What can hang from each mark:
zagude: nifo zavive
dosu: didip nifo
zavive: vidol zagude
vidol: zavive
didip: dosu
nifo: dosu sazi zagude
runurol: vafazaz zavive
vafazaz: runurol

Each row was made from one small tree. The marks that hang from a mark follow it in brackets, in alphabetical order. Every link used is in the known rows. Write each row's tree.
Known rows:
zagude{nifo}: [-1.24  0.84 -0.92 -0.11  0.05 -0.53 -1.47  0.42 -0.73 -0.33 -1.86 -0.27
  0.21  0.17  0.12 -1.10  2.51]
vafazaz{runurol}: [-1.06  2.20  0.23  2.22  0.29 -0.56  0.09 -0.33  0.85 -0.47 -2.64 -0.04
  0.58  0.00 -0.13  2.70  3.77]
nifo{dosu sazi zagude{zavive}}: [ 0.69 -0.10  0.14 -3.04 -0.10 -0.09  1.95 -0.61  1.40  0.56  0.67 -0.14
 -0.61  0.61  0.15 -1.82  1.13]
vidol{zavive{zagude}}: [-0.24  1.23 -0.10  0.85  0.54 -1.71 -0.82  0.13  0.13 -1.85 -1.38  1.38
  0.09 -1.33  0.21  0.56  0.10]
vafazaz{runurol{zavive{vidol zagude}}}: [-0.97 -0.51  1.63  3.74  0.92  1.08 -0.97 -0.76  1.32 -0.80 -0.47 -0.46
  0.55 -0.73 -0.35  5.33 -1.32]
didip{dosu{nifo}}: [-0.17  3.04 -2.86  2.10 -0.54  0.25  1.25 -0.05 -2.64 -0.06 -2.09  0.22
 -0.40  0.87 -0.19 -1.44  0.82]
vidol{zavive{zagude{nifo{dosu sazi}}}}: [ 0.69  0.53 -0.71 -1.95 -0.66 -0.77 -0.83  0.59  1.02 -0.52  0.70  1.98
 -0.55 -0.12  0.62 -1.40 -0.65]
vidol{zavive{zagude{nifo{sazi}}}}: [-0.29 -0.03  0.23 -0.72 -0.01 -1.24 -1.70  0.78  0.84 -0.94  0.38  1.42
 -0.27 -0.91 -0.09 -2.97 -1.89]
runurol{vafazaz zavive{zagude}}: [-1.40 -0.56  0.55  2.76  1.39 -0.22 -0.73 -0.66  2.08 -0.79 -1.25  0.27
  0.55  0.28  0.03  4.62  0.31]
dosu{didip nifo{sazi zagude{zavive{vidol}}}}: [ 0.93 -1.27  0.72 -0.07 -0.42 -0.59  2.13  0.40 -2.22  0.20  1.47 -0.71
 -0.33 -0.98 -0.86 -4.51 -3.03]
runurol{vafazaz zavive}: [-1.27  0.26  0.78  2.47  1.33 -0.25  0.11 -0.61  1.25 -0.01 -2.86  0.32
  1.11  0.73 -0.08  4.31  2.12]
zavive{vidol zagude}: [-0.98  0.42  0.05  0.87  1.31  0.46 -0.51 -0.16 -0.55 -1.26 -0.62 -0.54
 -0.41 -0.48  0.07  0.63 -0.08]
runurol{zavive}: [-0.96  1.29  0.05  1.38  0.67 -0.26 -0.06 -0.73 -0.14 -0.97 -2.80  0.65
  0.90  0.15  0.12  2.06  1.71]
dosu{nifo}: [-0.58  2.44 -1.05  1.64 -0.25 -0.84  1.92  0.26 -1.90 -0.80 -2.82  0.14
 -0.74  0.37  0.18 -1.61  2.39]
vafazaz{runurol{zavive{zagude{nifo{dosu}}}}}: [-0.22 -0.03 -0.22  1.97 -0.67  0.59 -1.84 -0.52  2.38  0.15  0.35  0.18
  0.15  0.33  0.73  5.49  0.71]
dosu{didip nifo{sazi zagude{zavive}}}: [ 0.87  0.09  0.25 -0.27 -1.11 -1.55  2.21  0.20 -1.56 -0.13  0.87  0.19
 -0.31 -0.68 -0.49 -4.74 -1.17]
vafazaz{runurol{zavive{vidol zagude{nifo{dosu{didip}}}}}}: [ 0.80 -0.82  0.36  2.41 -0.79  0.74 -2.49 -0.17  0.47  0.25  1.55  0.19
  1.07 -0.64  0.31  6.05 -1.23]
nifo{dosu{didip} sazi zagude}: [ 1.39  1.79 -0.51 -2.82 -0.57 -0.84  1.92 -0.83 -0.39 -0.23  0.48  1.03
 -0.68  0.20  0.16 -0.64  3.42]
zagude{nifo{dosu{didip} sazi} zavive{vidol}}: [ 0.77 -0.78  0.25 -1.85 -0.67  0.39 -0.77  1.03 -1.24  1.53  1.50 -0.03
  0.99  0.02 -0.09 -2.14 -1.40]
zavive{vidol zagude{nifo{dosu{didip} sazi}}}: [ 0.87 -0.11 -0.18 -1.79 -0.34  0.54 -0.96  0.56 -0.90  0.21  2.05  0.33
 -0.63 -0.01  0.25 -0.88 -1.08]

Which tree is each row?
[ 1.61  0.56  0.07 -2.63 -0.85 -0.78  1.41 -0.48  0.29  0.55  1.28  0.56
  0.18 -0.05  0.01 -1.49  1.11]
nifo{dosu{didip} sazi zagude{zavive}}
[-0.87 -1.09  0.47 -0.74  0.79  0.91 -1.39  0.67  0.12 -0.47  0.96 -0.50
 -1.05 -0.03 -0.24 -2.70 -2.00]
zavive{vidol zagude{nifo{sazi}}}
[-0.06 -1.17 -0.30 -1.06 -0.09  1.05 -1.03  0.82 -0.70  1.15  0.12 -1.00
  0.77  0.21  0.37  0.07 -0.56]
zagude{nifo{dosu} zavive{vidol}}
[ 0.55  1.80 -0.82 -2.07 -0.99 -0.55 -0.36  0.41 -0.85  0.55 -0.05  1.12
  0.13  0.63  0.47 -1.71  2.70]
zagude{nifo{dosu{didip} sazi}}
[-1.03 -1.90  0.97  3.24  0.46  1.18 -2.83 -0.19  1.30 -0.36  0.47 -0.80
  0.48 -0.80 -0.25  4.26 -2.32]
vafazaz{runurol{zavive{vidol zagude{nifo}}}}
[-0.25 -2.49  1.05  0.21  0.99  1.69 -0.61 -0.02  2.31  0.86  1.32  0.04
 -0.26  1.26  0.19  2.82 -2.24]
runurol{vafazaz zavive{vidol zagude{nifo{dosu sazi}}}}
[ 1.74 -0.74  0.53 -2.46 -0.10  0.15  1.42 -0.27 -0.61  0.79  1.96 -0.17
  0.30 -0.33 -0.23 -1.31 -0.76]
nifo{dosu{didip} sazi zagude{zavive{vidol}}}
[ 0.67 -1.04 -0.87  0.24 -0.21  1.46  2.19 -0.12 -1.78  0.91  1.45 -1.09
 -1.04  0.44 -1.14 -4.56 -4.42]
didip{dosu{nifo{sazi zagude{zavive{vidol}}}}}
[-0.09 -1.54  0.66 -0.47  1.07  0.40  0.26 -0.23 -0.38 -0.08  0.31 -1.78
  0.22 -0.80 -0.57 -0.57 -0.88]
nifo{zagude{zavive{vidol}}}
[-1.24 -0.61  0.39  3.03 -0.05  0.10 -2.80 -0.28  2.09 -0.57 -0.18 -0.14
  0.48 -0.44 -0.05  4.17 -0.31]
vafazaz{runurol{zavive{zagude{nifo}}}}
[ 0.07 -1.58  0.06  0.75  0.08  0.07  1.85  0.07 -1.68 -0.26  0.22 -1.63
 -0.64 -0.71 -0.47 -2.27 -2.09]
dosu{nifo{zagude{zavive{vidol}}}}
[ 0.05  2.81 -0.30  0.71 -0.86 -1.44  2.12  0.49 -2.60 -0.76 -1.65  1.35
 -0.47  0.09 -0.11 -3.92  1.44]
dosu{didip nifo{sazi}}
[ 0.76  1.29 -0.53 -3.15 -0.04  0.00  2.60 -0.82  1.04 -0.32 -0.14  0.42
 -1.42  1.06  0.19 -0.82  3.47]
nifo{dosu sazi zagude}
[-0.37 -2.49  0.34  1.27  0.87  1.49 -1.57 -0.12  1.54  0.69  0.86 -0.41
  0.17  0.86  0.37  5.24 -1.25]
runurol{vafazaz zavive{vidol zagude{nifo{dosu}}}}
[ 0.76  0.57 -0.51 -2.17 -1.07 -0.68 -0.75  0.79 -0.57  1.25  0.88  0.72
  0.91  0.35  0.19 -2.40  0.31]
zagude{nifo{dosu{didip} sazi} zavive}
[-0.03 -0.48 -0.20 -1.97  0.13  1.41 -0.67  0.33  0.34  0.06  1.45 -0.22
 -1.35  0.85  0.55 -1.25 -0.86]
zavive{vidol zagude{nifo{dosu sazi}}}
[-0.97  0.14  1.52  3.53  0.79  0.83 -0.27 -0.62  0.81 -0.19 -2.13 -0.20
  1.21 -0.19 -0.40  4.85  0.32]
vafazaz{runurol{zavive{vidol}}}
[ 0.60 -0.06 -0.80 -1.80 -0.18 -0.29  1.04 -0.54  0.75  0.15  0.15 -0.56
 -0.05  0.30  0.38  0.72  2.04]
nifo{dosu zagude{zavive}}
[ 0.01 -1.41  0.45 -2.18 -0.03  1.22 -0.27  0.76  0.01  1.45  0.82 -0.54
  0.27  0.84  0.24 -2.28 -1.42]
zagude{nifo{dosu sazi} zavive{vidol}}
[-0.13 -0.29 -0.55  0.55 -0.41 -0.83  1.90 -0.10 -1.09 -0.54 -0.30 -0.81
 -0.46 -0.49 -0.16 -2.46 -0.20]
dosu{nifo{zagude{zavive}}}
[ 1.42  0.53 -0.72 -1.53 -0.55 -1.28  0.59 -0.48 -0.49  0.18  0.83  0.11
  0.65 -0.38  0.18  1.07  2.00]
nifo{dosu{didip} zagude{zavive}}
[-1.09 -0.83  0.28 -1.22  0.00 -0.19 -0.94  0.71  0.36  0.81 -0.29 -0.35
  0.46  0.25 -0.27 -4.29 -0.72]
zagude{nifo{sazi} zavive}
